Each row comes from the steps of one walk. Every step used is in the known rows, and no mark comes twice. Write the walk behind each row, first mark first.
In the rows, zero is written as 128.
Known rows:
muta > vikez > fipu > riped > sugo > dezo > vobove: [116 144 103 189 117 147  93 107 181 135 127  92 112 133 142 143  99 148
 130 112 141 114 130 182 206  57 109 104  52 147 106 166 130 110  83 127
 107 145 152 152 117 137 114  78  90 130 154 143  76 154]
riped > sugo > dezo: [ 93 140 113 169 119 149 118 150 161 136 139  97  81 146 147 146 117  85
  95 122 132 128 149 154 175 114 131  81  72 104  95 168 134 107  89 103
 122 150 142 173 103 180 127 100 120 101 156 121  78 154]
marinin > vikez > fipu > riped > dezo: [177 168  91 208 139 134 121  97 153 166 159 109 143 134 111 156  90  99
 119 141 146 127 164 167 155  76 109  97 111  94  98  94 125  84  89  96
 124 160 153 178 116 103 145  99 106 137 150 110 118 146]
vobove > sugo > riped > fipu > vikez: [147 141  76 149 167 127  77  88 165 138 170  98 115 138 149 131  75 109
 111 151 112 151 123 127 120 124  83 109 115 102  99 140 124 134  87 121
  87 159 125 164  93  99 111  93  99 103 157 103  90 168]
fipu > riped > vobove > sugo > dezo: [109 145 121 143 119 172 106 147 170 144 114  79  72 118 151 141 116 118
 105 146 111 138 113 145 127 128 103  95  91  92  88 167 123 103 100 120
 123 166 143 161 130 176 130 104 134  79 164 167  91 128]
vobove > fipu > riped > dezo: [189 157  91 185 136 146 116  98 162 176 135 101 115 134 119 155  85  93
 105 142 149 127 174 162 132 113 108 110 100  72  94  76 131  92  87 100
 107 153 150 186 120 116 139  87 124 124 147 117 131 135]
dezo > vobove: [ 78 172  96 200 121 122  76 106 185 112 125 104  95 150 147 117  90  98
 142 118 135 102 141 143 199  55  97  95  56 128  94  98 125 105  75 146
  86 115 157 158 128  77 111  87 106 116 147 120  92 172]
vobove > dezo > sugo > riped > fipu > vikez: [136 140  79 142 155 122  81  77 178 144 157 104 113 156 146 125  71 112
 105 142 114 142 121 156 123 128  80 120 101  95 100 133 126 137  80 123
  88 168 129 174  92  92 111  87  89 128 160  93  92 169]
vikez > fipu: [ 76 158  79 214 166 149  99 103 124 118 155 109 129 148 138 100 140  98
 141 163 129 134 148 112 210  85  90  94  86 116  98 118 128  22  86 108
 101 106 160 192  84  85 155 113 122  78 142 123  87 171]
muta > vikez > fipu: [ 84 165  61 214 164 172  83 130 127 101 168  92 129 141 127 117 132 162
 136 150 112 128 135 110 201 100  82 116 107 119 111 136 144  38  80 110
  99 101 143 183  64  87 161 103 102  90 154 115  85 172]
vikez > fipu > riped > dezo: [180 162  86 211 136 148 114  97 155 171 158 111 139 132 115 155  86  92
 119 141 149 123 165 169 151  82 110  97 105  86  89  86 124  61  96  94
 120 154 159 187 123 107 142  94 111 113 147 110 125 142]
fipu > riped: [133 167  57 190 153 119  87 103 160 133 177 137 112 117 117 130 100  86
 121 147 156 127 157 126 122  89  80 116  98  95  74  79 123  79 110 138
 112 191 119 164 130 111 117 116 128 117 130 125 110 161]
vobove > fipu: [ 95 148  87 158 164 150 104 104 140 125 108  91  77 151 146  99 140  98
 115 163 129 142 170  97 170 148  88 122  77  85 106  94 140  83  67 119
  76 102 143 191  78 103 150  98 142  94 141 132 103 156]
vikez > fipu > riped > vobove > dezo: [139 171 111 154 128 165 110 114 158 157 102 137 108 116 133 128 110 125
 125 137  99 136 120 141 150 134  68 135  65  63  92  89 117  73  98 127
 116 161 168 172 127 102 152 100 141 128 144 162 112 148]
marinin > fipu: [104 154  87 201 122  99 111 115 146 120 144 130  95 154 147 130 126  94
 122 164 124 151 151 100 202  81  87  95  77 118 107  98 154 103  66 108
  79  83 128 190  86  80 152  92 120 146 142 129  89 167]
marinin > vikez > fipu > riped > vobove: [194 167 103 207 150 129 103 102 144 128 147 147 143 107 126 123 124 123
 162 157 118 153 145 122 145  29  82 106 105 104 115 115 116  78 104 125
 127 153 153 153 121  94 140 121 102 141 141 150  82 168]
sugo > dezo > vobove > riped > fipu: [160 126 102 154 118 145 112  98 182 140 118 129 109 140 150 138  64  93
 127 156 130 137 123 164 212 118  80  91  53 116  93 113 141 116  69  99
  88  96 157 171 111  84 140  94 104  79 153 117  96 158]
dezo > vobove > sugo > riped > fipu > vikez: [148 140  82 149 161 124  71  79 176 139 162  95 117 139 153 130  71 118
 119 144 115 146 120 138 131 107  85 110 103 114 104 141 121 144  85 127
  83 153 131 158 101  91 104  84  91 111 157 109  90 166]
muta > vikez > fipu > riped > vobove: [202 163  86 213 148 153  87 113 149 127 151 137 144  98 124 129 120 146
 159 153 115 144 140 124 142  44  76 117 109 100 111 122 122  63 107 123
 122 145 152 158 117 100 140 114  99 126 148 149  84 165]
vobove > riped: [112 154  83 143 149 148 106 135 173 104 145 126  93 123 146 120  94  84
  89 157 144 137 138 116 146 173  80 100  67  93  76  84 141  83  84 136
 108 153 134 158 117  94 143 130 145  72 138 122 126 147]
muta > vikez > fipu > riped: [142 163  44 204 170 148  86 102 140 129 185 124 142 112 108 128 116 147
 132 153 145 134 144 129 149  88  69 132 108 117  90 109 133  48 106 127
 112 175 121 169 102 104 141 111 110 115 139 135 102 160]
muta > vikez > fipu > riped > dezo > sugo: [157 149  88 188 123 117 102 100 181 136 140  90 127 171 122 134  79 120
 111 140 131 114 141 199 160  70 104 125 106 101  99 138 131  89  54 119
 105 161 139 177 100 111 115  82  84 145 176  88 115 152]
muta > vikez: [ 85 181  54 196 142 166  64 167 162  84 169  83  93 135 121 144  99 167
 110 119 101 108 135 108 153 126  83 126 124  94 104 125 156 103  78 130
  94 120 117 163  75 103 138  90 100 114 164  90  93 171]
fipu > riped > dezo > vobove: [152 169 102 203 110 127  90  90 193 152 127 103 118 137 135 148  63 103
 136 112 150  99 152 185 176  44 107  95  64 113  91  86 121 113  82 130
  99 142 162 159 148  87 110  76  97 136 150 118 113 152]
riped > sugo > dezo > vobove > fipu > vikez: [106 151  88 143 168 135  84  68 162 148 124  76  96 150 152 113 111 129
  99 122 126 143 149 130 130 130 112 115  80 111 118 127 116 140  79 139
 101 166 141 173  88 107 107  80 110 122 148 129  85 164]
sugo > dezo > vobove > riped > fipu > vikez: [134 150  80 145 153 136  87  72 176 151 151 106 111 142 148 129  68 114
 103 132 122 140 121 149 136 132  95  97  90 109 102 113 122 141  87 123
 107 159 141 171 100  77 114  93  97  96 151 106  87 167]
riped > dezo > vobove: [123 171 111 207 104 134  88 104 193 140 115  91 105 154 142 142  69  96
 134 109 135  93 148 176 194  49 114  84  64 113  99  93 125 115  72 124
  94 110 172 163 135  82 118  73  98 127 157 109 107 159]
dezo > sugo > riped: [120 114  90 168 140 114  89 129 198  91 162  96  96 151 153 120  98  92
 108 174 147 130 131 171 147  91  71 114  80 117  80 168 147  94  79 137
  74 162 110 152 109 153 117 108  95 141 164 106 104 150]

Write each row's walk:
[141 156  69 149 167 129  84  78 165 142 165 119 118 140 142 125  71 101
 105 142 120 146 132 122 124 140  88 103 105  95  99  96 122 127  86 122
 104 156 135 176  91  63 118 101 106  91 146  94  96 176]
vobove > riped > fipu > vikez
[ 70 170  88 205 167 123 111 105 121 104 162 110 133 154 132 103 145 113
 140 162 122 142 144 105 215  71  93 100  99 128 114 125 133  65  69 113
 110 118 145 174  72  76 161 118 111 125 143 117  78 178]
marinin > vikez > fipu
[188 131 122 186 128 132  94 134 188 101 136 118 112 128 155 124 109 108
 142 169 116 141 133 155 139  47  80 104  88 101 103 164 132  95  93 130
  95 135 142 145 122 138 122 113  88 144 166 130  87 157]
dezo > sugo > riped > vobove
[122 132 103 174 133 147 122 127 153 155 150 109 106 130 138 147 121  98
 104 134 148 138 149 165 170 101 119  91  72 115  92 167 130  83 102 103
 129 176 139 173 109 182 129 105 117 105 148 140  81 147]
vikez > fipu > riped > sugo > dezo
[141 161 105 154 126 155  86 121 171 141 114  66 106 124 140 146  80 151
 126 130 113 127 119 147 175 105  96 123  88 118  99 148 121 109  59 131
  93 137 155 142 123 111 122  74 124  97 168 145 119 138]
muta > vikez > fipu > riped > dezo > vobove > sugo
[104 156 121 143 108 119 104 116 188 123  89 110  86 171 147 111  96 102
 112 135  94 119 114 175 163 108  86 134  72  75  97 128 125 104  49 142
  96 149 157 171 110 102 119  88 117 145 173 113 104 158]
riped > vobove > dezo > sugo
[143 144  69 167 168 124  76  83 166 138 181 109 121 141 143 129  77 103
 116 148 119 145 133 132 121 110  85 105 114 102 102 127 128 128  97 117
  90 155 124 173  90  91 114  96  88 113 152  92  84 174]
sugo > riped > fipu > vikez
[122 165  65 174 165 119  76  76 157 142 171 112 119 153 139 123  80  97
 120 131 109 137 140 118 131 107  97 102 117  95 104 102 120 127  85 119
  99 143 139 185  86  63 114  91  96 103 152  86  82 188]
riped > fipu > vikez
[150 151 100 182 125  91 117  89 178 138 137  99 129 176 127 127  84  96
 113 146 137 123 145 196 166  55 110 117 105 106 102 132 127 104  49 122
 109 169 142 172 102 104 116  91  88 161 173  89 112 155]
marinin > vikez > fipu > riped > dezo > sugo
[194 159  91 206 114 123 121 102 164 170 151 120 124 135 119 169  80  90
 111 144 148 131 167 162 149  80 105  96 101  85  94  77 137 103  85  94
 108 145 143 186 124 103 138  83 112 146 147 114 125 140]
marinin > fipu > riped > dezo
[121 154 120 145 120 107 118  96 178 127  99 117 110 164 137 108 105 122
 119 144 102 133 112 178 168  90  81 143  78  92 105 134 120 104  49 142
 110 173 151 162 103  98 124  94 109 168 169 124 102 160]
marinin > vikez > fipu > riped > vobove > dezo > sugo
[195 138  96 163 155 104 110  97 152 149 137 137 121 124 132 136 106  92
 126 126 154 153 181 138 177  80 108 130  62 120 107 133 122 111  70 130
  97 168 141 149 109 137 109  89 125 140 136 130 101 166]
dezo > vobove > fipu > riped > sugo
[127 150  82 152 170 142  80  66 172 146 135  71 104 145 151 114  96 131
 102 133 133 137 146 141 114 129  97 115  88 103 114 113 122 132  84 136
  91 163 140 170  97  95 110  81 103 129 150 122 100 153]
sugo > riped > dezo > vobove > fipu > vikez
[114 166  83 157 167 136  78  60 163 151 125  73 102 152 148 111  99 126
 105 124 124 132 152 129 121 126 108 115  91  97 116  96 118 133  79 137
  97 156 148 181  94  79 113  75 108 122 148 118 100 162]
riped > dezo > vobove > fipu > vikez
[ 91 146 130 142 112 178 108 158 170 136 105  68  64 129 159 139 119 114
 104 142 100 133 112 137 143 132 109  87  89  90  95 172 126 103  92 114
 119 142 149 165 122 170 133 104 134  73 169 159  86 134]
riped > vobove > sugo > dezo
[120 140 107 169 133 134 130 127 152 148 150 107 106 133 135 147 124 105
 103 133 145 142 146 163 173  95 123  95  79 122 102 171 131 105  93 105
 132 182 133 166 103 178 130 106 114 128 149 136  77 153]
marinin > vikez > fipu > riped > sugo > dezo
[137 163 116 145 119 138  89 121 183 146 108  77  94 127 147 143  72 114
 122 129 119 124 126 145 162 103 102 112  81 108  91 130 115 119  61 136
  93 147 157 141 142 112 109  79 135  94 163 144 124 139]
fipu > riped > dezo > vobove > sugo
[135 157  56 202 169 128  94  84 138 140 176 139 143 118 117 117 122 101
 138 161 157 138 155 129 153  78  76 117  93 115  82  94 122  37 108 124
 113 176 132 174 116 100 138 118 125 106 129 139 104 162]
vikez > fipu > riped
[171 112  87 183 138 133  99 114 170 125 161 129 115 142 145 141  81  81
 139 174 129 143 139 147 193  89  68  99  86 109  95 138 150 101  82  90
  64  93 134 173  96 112 139 100  94 103 156 100  90 165]
sugo > riped > fipu
[129 137  92 176 131 160 114 137 154 146 153  98 106 128 131 153 120 130
 100 128 139 135 142 165 167 109 115 102  83 115  98 177 136  93  98 103
 127 172 132 170  98 185 131  98 108 113 155 137  81 147]
muta > vikez > fipu > riped > sugo > dezo
[130 128 105 154 132 149 125 127 158 157 132 101  86 132 140 146 123  98
  94 134 149 142 153 161 157 122 118 102  70 105  95 160 133 105  96 105
 120 175 134 174 108 189 124  98 124 110 148 142  86 141]
vobove > fipu > riped > sugo > dezo
[124 151 114 149 120 120 108  96 180 134  98 116 107 162 141 106 102 112
 121 145 105 130 114 182 166  98  79 141  69  87  97 131 121  84  57 139
 105 163 154 174 111 102 121  92 115 144 167 129 108 155]
vikez > fipu > riped > vobove > dezo > sugo
[110 145 126 146 125 167 118 139 158 141 116  78  88 124 147 136 127 132
 111 154 110 148 109 140 148 116 104  97  96 105 101 179 125 105  91 113
 131 165 142 157 115 168 137 109 126  98 163 170  83 132]
marinin > vikez > fipu > riped > vobove > sugo > dezo
[124 119 104 143 141 143  83 144 191 103 143  79  88 118 162 131  93 112
 116 165 139 138 116 143 151 115  68 112  69 125  80 175 140 108  85 140
  68 151 122 128 132 157 117 103 122 110 159 146 112 132]
dezo > vobove > sugo > riped
[ 81 158  81 146 169 145  79  65 164 144 125  71  90 152 154 104 111 132
 100 126 127 135 141 127 121 136 102 113  83 103 113 112 120 133  86 143
 100 163 139 178  91  95 111  84 111 114 148 131  90 157]
sugo > dezo > vobove > fipu > vikez
[123 154 109 180 109 105 104 109 190 128 125  86  99 187 140 127  77  75
 105 133 127 108 147 187 167  75 120 104  99  89  96 126 128 101  45 120
  96 137 152 181 105 105 111  85  96 133 179  74 112 160]
riped > dezo > sugo
[149 149  71 168 160 126  92  68 163 148 129 121 108 120 124 115 110 112
 130 152 162 137 163 136 144  98  75 135  69 108  90  80 126  91  93 142
  91 169 130 166 122 104 121  96 128 127 130 153 110 149]
dezo > vobove > fipu > riped
[167 143 105 145 151 120 120 144 159 120 148 140 109 123 144 139  95  74
  97 133 143 153 164 122 179 131 111 105  59 107  96 134 130 106  65 125
 109 156 142 143 107 130 125 113 138 101 141 108 110 165]
vobove > riped > sugo
[185 140 113 193 136 150  92 145 174 103 145 124 112 109 154 132 111 108
 143 167 115 143 138 131 135  59  78  94  89  94 103 145 132  89 110 124
  99 127 146 145 127 134 135 121  98 129 156 139  87 154]
sugo > riped > vobove
[122 153 114 142 111 112 105 107 192 133  97 117  94 161 142 114  91 106
 113 136 105 124 117 181 150 105  81 144  73  78  90 123 121 104  57 147
 102 171 149 167 118 106 115  90 116 151 169 119 109 157]
fipu > riped > vobove > dezo > sugo
[140 146 110 157 115 112 115 112 198 126 119  93 101 176 143 127  68  80
  90 143 133 116 139 193 160 108 111 106  85  88  92 123 132 103  45 124
 103 152 150 172 111 105 117  93 105 123 176  85 127 147]
vobove > riped > dezo > sugo
[140 175 111 146 118 161 107 123 169 153 102 139  97 115 132 138  99 116
 119 129  98 131 121 141 133 141  70 133  68  56  87  83 120  94  97 134
 114 168 160 166 133 103 142  98 144 134 145 153 115 148]
fipu > riped > vobove > dezo
[138 159 113 151 126 143  93 111 169 148 109  76 106 128 145 139  82 119
 132 136 121 128 123 146 178  97 100 113  80 117  97 139 113 100  61 130
  94 142 165 148 134 106 118  81 133  88 160 150 120 139]
vikez > fipu > riped > dezo > vobove > sugo
[211 157 102 205 124 120 104 105 156 137 141 158 126 106 134 136 116 113
 150 161 120 157 150 120 140  34  80 107  92  98 110 102 125  96 102 121
 113 135 143 162 130  97 135 109 106 153 141 157  86 163]
marinin > fipu > riped > vobove
[159 141  99 167 122 105 112  87 186 148 121  92 108 175 130 125  82  87
 105 145 141 120 154 193 148  83 109 125  96  87  94 118 127 100  52 122
  96 163 142 181 105 114 111  83 103 144 171  96 122 147]
vobove > fipu > riped > dezo > sugo
[166 135  91 157 136 139 113 105 166 133 141 144 111 139 142 137  73  79
 124 165 125 147 135 133 195 133  75  98  75  99  91  98 141  98  67  98
  85  96 148 176  97  73 147 107 114  72 146 101 103 167]
vobove > riped > fipu
[122 122  99 142 148 147  89 156 178 100 156  83  85 117 158 133 101 104
 108 176 134 148 123 125 134 139  69 112  87 107  77 173 144  94  89 132
  73 156 115 137 121 166 127 113 130  96 157 138 113 136]
vobove > sugo > riped
